Each row comes from the steps of one walk. Every step used is in the known rows, and no mark comes twice. Write the walk behind each row, first mark first.
Known rows:
sevo-guko-buze: [ -3   4 -10   5   3   1  12   4  16 -42  -2 -69   1  20 -13  -1  -5   2
   2   3  -2  -6   4  11  -4 -20 -12   8  -6 -12   4  32 -10  -1   8]
votabo-mutob-nufil-rizipo-sezi-buze: [  5 -19  14 -17   7   9 -31  -5 -47  24  -7 -23 -15  15  19  -3 -11   3
   4 -26  -2   2 -16  -7 -16   4  -9 -39   4  -4   5  -8   3   4   8]
sevo-guko: [ -2   9  -7 -11  -2 -14   3   6  19 -50   7 -54   4   7   9   1  -7   4
   7 -34 -10  -4   2   5  -9 -15  -7   9   2   2   9  48  -1  10   8]
tokag-vapa-buze-guko: [  5  -1  12   0 -10  13   2   8  17 -22   6   9  10  -8 -16 -11  13  21
  -1  21  -9   0  32   7   7  12  11  15  -1  -8  -2   3 -10 -18 -20]
nufil-rizipo-sezi-buze-vapa-tokag: [  7   0  11  33   4  -2 -54  -2 -30  12 -13  81  -9  17  12  -6 -19   5
 -19  21  -7  -2 -14  -6  -6   5  -8 -12  -9  13   9  -1   5  -8   0]
zusar-rizipo-sezi-buze-repe-votabo: [ -9  11  -6  48 -12  10 -16 -10   6  44  -5  25   1 -19 -50  12   1  -7
  -7  19 -12   4 -24  -5   7 -20   5 -21 -11  -3  -2   5   4 -25 -14]
nufil-rizipo-sezi: [ -5 -16  -8  -6   4   3   9   4 -30  11  -2 -33 -10  25  36   3 -21  -2
  -4 -28  -7  -6 -14  -2 -13  -8  10 -12   8  -2  10  22   5 -16  13]
sevo-guko-buze-vapa-tokag: [  7  17   3  22   3 -10 -23   2  33 -63  -7   5   1  -2 -32 -11  -5  20
  -7  33  -1  -4  13   9   2  -5 -16  17 -22   7   3  25  -6  20   3]
vapa-buze-sezi-rizipo-nufil: [ -4  14  21 -38   9   1   4  -6   8  19   1  54  -2  -4  12   4  13 -16
  -3 -25   3   5   8   9  -5  24  -2  12  25  42  -1  32   8 -22 -25]
sobon-repe-votabo-mutob-nufil-rizipo-zusar: [  1  -5   6 -35  15  10  31  -3 -13  27  -9  -9  -1 -39   1  -4  10  11
   1 -40   7   6 -13  -9  -5 -12  -5 -16   2 -19   1 -20   8  21  -6]
mutob-nufil-rizipo-sezi-buze-vapa-tokag: [  7  -6  23   8   3  -2 -68 -12 -27   5 -10  79 -10  -6   9 -10 -15   7
 -16  21  -2  -2 -16 -13 -11  19 -14 -26 -24  14   2   2   1  -3  -6]
guko-sevo: [ -7  -7  -9   8  -8 -16   1   3   4  -7  10 -24  -5  14   6   7   1 -10
   2  10  -9  -2   7   8 -11 -14  -5  10   8  -3  -2  27  -2  -2  16]
sobon-repe-votabo-mutob-nufil-rizipo-sezi: [ -7 -18  -4 -34  10  21  27  -5 -14  34 -11 -39  -9 -20  -2  -5  -2  11
   0 -40   5   2 -18  -6  -6 -11  -8 -19   3  -4   3 -31  14  30   6]
mutob-votabo-repe: [ -1   4   1 -22 -16 -15   5  -1  13 -12  17 -42   8 -14   0  -2  -3  13
  25  -8  12   3   8   7   0 -14  12   1 -16 -20  -7 -36   5  10  16]
sevo-guko-buze-vapa: [ -2  17  -9   7 -11 -10  -9   8  19 -52   1 -41   1  17 -27  -1  -5   9
  -6  26   5  -6   5   9  -1  -8  -5   3  -4   5   6  15 -11  18  -4]
vapa-buze-repe: [ 17   8  -9  17   9 -13  22  -4  12 -16   6  29   7  -2   3   1   1  -3
   5  -4  -4   2  18   3   6   5   1  18  -8   1  -5   7   1 -13   0]
rizipo-sezi-buze-vapa-tokag: [ 16  16  15  29  -7  -7 -61  -5 -12  -9  -9  79  -4   2   0  -4 -20   6
 -12  31  -2   3   4  -2   3  -7 -10  -9 -10  19   6   1   3   5  -3]
vapa-buze: [ 18   0   0   4   6   1  15  -4  -2 -22   6  14   9  -4  15   0  -1   1
   8 -13 -10   1  23   6  -2  -5  -1  15   4   3   3   3   3 -16   7]
rizipo-sezi-buze-guko: [  4   1  12  10 -13   4 -19  -3 -12   6  -5   6  -4   9  13   5 -11  -5
  -8   4  -5  -3  -5   3   3  -3  -9  -8  -1  -5   0   2 -11  -6 -13]
mutob-votabo: [ -4   3  -7   1  -7 -12   3   1   8 -21  16  -6  10 -23  10  -3  -8   2
  17 -22   4  -3   9   1   2  -5  11   7   2  -4  -3 -40   1   4  16]
vapa-buze-repe-sobon: [ 19   7 -16  13  13   7  32  -3   8 -14  -3  39   4   4   2  -5  12   1
   6  -8  -2   3  12   0   9  25   4   9 -19  -3  -2  -1  -4 -12  -8]
repe-votabo-mutob-nufil-rizipo-sezi-buze: [ -2 -24   9   2   6  23 -28  -8 -46  44 -17 -20 -10  -6  -5  -5   8   6
   5 -24  -5   2 -23  -8  -7 -14 -11 -43   1 -14   6 -31   8   6   1]
votabo-mutob: [  8  -2  -2 -13   2 -11   5   8  -3 -28   8 -54   2   1  14   1  -4  12
  16 -28  -1   2  21   5  -5  -3   6   2  18   4   7  -5   8  26  26]
repe-buze: [  6  -5  -9   7   8   3  25   7   1 -23   4 -24   9  -5   8  -4   0   1
   8   0   0  -3   7  -4   8  -7  13  13  10  -3   4 -14  -1  15  12]
repe-votabo: [ -7  -4 -10  12  -5   2   5  -1   0  -5  -1 -16  10 -21  -1   1  13  -1
   8  -9  -7  -3   2  -1   6 -20   2   3   6  -9   5 -11   8   1   9]
tokag-vapa-buze-sezi-rizipo: [-12   6   8 -18  -5  10  -7  10  31  29   4  68   6   4 -20  -1  22  -9
 -10  11   2   8  21   0   2  27  13  27  24  32  -1  25   6 -39 -26]
repe-buze-guko: [  4  -7   2   6   2   4  33   6  19 -26   5 -25   9 -15   3  -6   8   8
   3   2  -1  -6   8   0  14  10  11  22   3  -7  -4 -20 -12  27  -4]
mutob-nufil-rizipo-sezi-buze-guko: [ -6 -19  20 -10  -2  10 -26 -10 -29  22  -6   4 -11   3  23  -1  -6  -5
 -11  -5  -5  -7 -25  -8 -11  22 -11 -25 -15 -10  -4   4 -13 -13 -16]
sevo-guko-buze-sezi: [ -4  10  -7 -14   7  -7  26   8  39 -31  -1 -44  -2  20 -29   4   4  -4
  -5   5  12  -3   6  10  -1  -1  -8  13   6  10  -1  41 -11  -3  -7]
sezi-buze-repe: [  0  11 -10  26  -1 -17 -20   0  -5  -4   2  33   6  13   6   6  -3 -18
  -2  18   1  -1  -5  -5   6   5  -7  -2  -6  -4  -4   0  -3 -15   1]
buze-repe: [ -1   8 -16   5   0 -23   8   3  12 -21  10  -9   4   4  11   5  -4  -6
   3   1   3  -3   4  -2   4   9   5   7  -5   1  -4  17   1   0   9]
sezi-buze-vapa-tokag: [ 11  15  12  32  -3 -15 -60  -3  -1 -28  -3  91   7  -7  -1  -5  -5   4
  -9  38  -4   0  12  -4   4  10 -13   6 -10  16   3 -10   3   4   3]
sobon-repe: [ -7   9 -15 -24   1  -6  29   3  13 -17   9  -1   8  -1  19   5 -16  -9
  -5  -8   5  -1   7   0  -1  -4  -6  21   8   7   1   0   6   4  15]
mutob-nufil-rizipo-sezi-buze: [ -4 -17   8  -9   4   9 -34  -9 -45  26  -5   5 -11  15  29   0 -15 -11
  -7  -7  -3  -4 -26 -11 -17   4  -9 -35  -7  -5   3   8  -2 -26   0]
sobon-repe-buze-sezi-rizipo: [-19  10 -12 -28  11   6  50   7  45  32   1  51   8  -6  -4   5  10 -27
 -16  -3  19   3  -7  -8  12  24   2  50  26  37  -7 -11   6  14 -12]
votabo-mutob-nufil-rizipo-sezi: [  3 -22   8 -37  10   4  -2  -1 -31   6   0 -65 -17   3  25  -4 -14  15
   8 -45   0   0  -6  -4 -19   7   5 -31   4   2   5   7   7  17  17]
zusar-rizipo: [-10   4  -1  -2  -7  -4   4  -1  19 -19  19 -23   8 -20  -9  10  -9   2
   3  -1 -16  -1   6   1 -12   6  17   4   4  11   2  32   4 -17  14]
vapa-buze-repe-votabo-mutob: [ 19   1 -10  27  11   1  28  -4  10   3  -6   6   7 -24 -31  -3  25  14
  17 -21  -6   7  22   6  16 -13   0  11   1  -7  -2 -32  11  20   1]
votabo-mutob-nufil-rizipo-zusar: [ 13  -9  19 -39  14  -7   3   1 -30  -2   2 -33  -8 -15  30  -3  -2  16
  11 -45   2   3  -1  -7 -18   6   8 -29   2 -12   3  18   0   8   4]

Write each row's walk:
[ -5   6  18  17 -17  11 -16  -8   6  14   5   4  -1 -10 -19  12 -13   0
 -11  13 -17   0  -9   3  -5   4   3 -10  -4   4  -2  20  -9 -20 -14] | zusar-rizipo-sezi-buze-guko
[  2  -1  -5 -30  -5   6  15   2   0 -18   2 -51   1  18  15  -3   8  13
  15  -3   6   4   2   3  -2   8  10  -7 -21 -21   3   9   2   2   9] | votabo-repe-sobon
[ -9 -16  -1  15  12   2 -22  -5 -19  30 -10   5  -1 -13 -18  -5  25   0
   6  -6   1   0 -21 -13   2  13 -11 -26 -10 -17  -7 -35   5  10  -1] | sezi-buze-repe-votabo-mutob-nufil-rizipo
[-12   5 -19  -3  -2   8  31  -1  14   1  -2   3  13 -22  -4   2   5  -6
  -4  -6   1  -1  -1  -1   9 -20  -7  18   7  -6   1 -24  10   9   6] | sobon-repe-votabo
[  8   0   1   0  -4  13  -5   9   0 -18   6  14  10   4 -11 -10   4  14
   3  17  -8   4  30   3   2  -5  13   4   7  -4   6   6   1 -31  -5] | tokag-vapa-buze
[  8  -1   3 -36   5  -6  42   8  31  -5   8 -35   4   5 -16   0  15   6
   9  14  22   7   8   1  10   3  19  12   4   0  -5  -2   2  18  -4] | votabo-repe-buze-sezi
[  7   4   2  13  -7   3 -28  -3 -31  11  -4   5  -4  22  17   6 -20 -12
  -3  -1  -3   1  -7  -1  -3 -21  -6 -19   6   0   8   4   0 -18   4] | rizipo-sezi-buze
[-22   8  11 -30  -5  -2 -26  -2 -14   3   3 -11  -2   4  36   2  -4 -14
   2 -24  -4  -3  -9   4 -10   9   0  -5  17  20   4  31   9  -9  -1] | sezi-rizipo-nufil
[  9   2  -8  24   0  13   6  10  15   6  -6   8   9 -15 -58 -14  30  27
  12  11  -3   9  27   3  20 -12  14  -2   3 -12   0 -30   9   6 -11] | tokag-vapa-buze-repe-votabo-mutob
[ -2   8   7  17 -11  10 -26  -6 -12  18   5   5  -1   1 -13  13 -22  -7
  -6   9 -16   3 -11  -1 -11 -13   5 -19   3   9   6  24   2 -32   1] | zusar-rizipo-sezi-buze
[-13 -22   5  27  -8   3 -12  -2 -25  46  -8   1 -20  38   8   7  -1 -12
 -17  14 -15  -6 -25   6 -11  -5 -13  -7  -1 -16  -3  14 -15 -17  -9] | nufil-rizipo-sezi-buze-guko-sevo
[  6  10  -8  24  -5 -10 -21  -2 -17  15  -5  21  -6  25   5   7 -18 -15
  -6  10   3   1 -13  -4   5 -10  -5 -17  -7  -1  -1   8  -2 -16  -4] | rizipo-sezi-buze-repe
[ 18   7   4  26   8  -7 -10   4  18 -43   0  50   9 -25 -10 -14   0  19
  -1  27   1  -1  17  -5  15   7   8  21  -7  16   2 -23   2  37   7] | repe-buze-vapa-tokag
[  1  -3  -4  -8   2  -9  -1  -5  15  -9   1 -37   3 -41 -24  -4  22  13
  17 -16   7   3   4  -6   8   5  -2 -14 -10  -7  -9 -20   7  38   5] | buze-repe-votabo-mutob-nufil
[  4  -5   3  -8  10  -7  14   6 -29   5   0  -1  -3   6  40   3  -9  -1
  -1 -28  -5  -3  -9  -4 -12  -9  14 -11   7 -16   9  32  -1 -26   1] | nufil-rizipo-zusar
[  6  -3  -2  -6  -5  -1  28   3  16  -9  12 -42  11 -20 -14 -11   4  17
  28  -1  15   4   4   2  13 -20  20   7 -13 -26  -8 -66   1  27  12] | mutob-votabo-repe-buze
[ -9  -9   1   5 -13 -15   9   1  22 -12  10 -26  -6   2   1   6  11  -3
  -3  14 -10  -5   9  11  -5   4  -6  21   0  -7  -9  24 -13   9   1] | buze-guko-sevo
[  1   5 -17 -11  12   8  51   7  15 -15   3   0  12  -7   6  -3  -8  -5
  -3   1   9  -1   2  -5  12  -8   3  26  10   1   0 -29   1  22   9] | sobon-repe-buze
[ -1   6   7 -13   6  -3  15  -3  29  25   4  69   5  -4   7   9  16 -21
  -5 -19   0   5  15   3  -2  26  -1  37  20  38  -3  21   8 -25 -15] | vapa-buze-sezi-rizipo
[  9   1   4  10  -3   4 -29 -10 -15  29 -13  -4  -7 -20 -30  -1   9   3
   8  -5   6   7 -13  -8  10 -13 -11 -37 -12  -9  -6 -29   4  22  -9] | rizipo-sezi-buze-repe-votabo-mutob-nufil
[ -5 -21   3 -28   5   3  -6  -6 -28   7   2 -35 -12   2  35  -1 -18   1
  -1 -28  -2  -6 -18  -8 -19   7   3 -26  -6   0   3  25   1 -11   8] | mutob-nufil-rizipo-sezi
[ -3  -5 -20  23  12  15  -3   1 -38  37 -18  33 -13  46  17  -1  -5 -12
 -10  -4   0  -2 -36 -11   0  21   2 -29 -15 -11   5   1  -5 -27  -8] | nufil-rizipo-sezi-buze-repe-sobon
[ -4 -13  -2  15   4   8 -19   0 -47  30  -9   7  -9  37  29   4 -19 -14
  -9 -10  -8  -4 -23  -5 -12 -10  -3 -22   8  -5  10   5   1 -31   6] | nufil-rizipo-sezi-buze
[-23   8  11 -32   6   6  -1   0   6  21  -5  -1  -8  15  -2   7   8 -23
  -9  16  17  -2  -5   9  -2  23  -1   0  20  28  -5  25  -1 -22 -15] | guko-buze-sezi-rizipo-nufil
[ -4 -11   5   4 -18  -6  34   1  39   7  12 -47   0 -18 -37  -8  21  17
  19  23   8   2   3  12  12 -14   8  21 -21 -35 -21 -56 -15  40  -4] | mutob-votabo-repe-buze-guko-sevo
[ -9  -6   7  25 -14  -9 -18  -3   4   7   3  13  -4  14  -6   7  12 -14
  -8  33 -11  -4   0   8  -3   1 -18  10  -1 -12  -9   8 -17  -3  -7] | sezi-buze-guko-sevo
[ -1   6  -8  13 -11  -6 -10   5   0 -28   5 -12   3  11 -11   3  -5   2
  -7  49  11  -5  13   5   4   5   7  -1   2   7   1 -21  -6   6   5] | guko-buze-vapa
[  5  -8  10 -17  -7   1  35   4  24 -19   6 -63   7  -6  -5  -6  14  19
  11  15   6   0   7   5  13   0  13  18 -15 -25  -9 -16  -8  32  -4] | votabo-repe-buze-guko
[ -2  -1  -7  -7   8  -2  26   5  19  -8   2 -12   0  12 -14   7   4 -11
  -6  29  18  -2  14   5   3  12   3  10  12  11  -5   5  -7 -15   2] | guko-buze-sezi
[-20   0  -3  -7   1   2   9   2  25  28  -1  13  -1  13  -7  10  12 -28
 -12  21  14  -1   3   3   1  25   1  27  17  25  -8  17  -1 -26  -4] | guko-buze-sezi-rizipo
[ -2  -6   9  26 -19  -2 -19  -5  -7  26  -4   2 -15  24  -5   8  -3 -11
 -11  24 -10  -1  -7  10  -3 -15 -16  -3  -1 -10  -6  15 -16  -4 -12] | rizipo-sezi-buze-guko-sevo
[ 11  18  -5   9  11  -3  18   4  32 -34  -1  72  12 -27 -13 -13  -8  13
 -12  32   9   1  12  -5  17   7  -2  35  -6  22  -2 -38   5  44   4] | sobon-repe-buze-vapa-tokag
[ -3  14  10 -10  -7  -9 -10   0  -5  22   1  25   1  -8  35   9  -1 -17
  -2 -27  -3   4  -4  -3  -6  -6   7  10  11   6   4  41   3 -20  -8] | sezi-rizipo-zusar
[  9  10 -15  21   1  10 -11  -2 -21  17 -14  32  -8  31   7   1  -6 -11
  -4   6   5   3 -20  -7   9   9  -1 -26 -17  -6   3   1  -7 -15 -11] | rizipo-sezi-buze-repe-sobon
[ -5   3 -15 -14   3   8  36   4  12   1  -4 -26   8 -22 -13   0   8   7
   7 -24   4   4  10   2   8 -20  -7  15  16  -3   4 -40  15  38  15] | sobon-repe-votabo-mutob
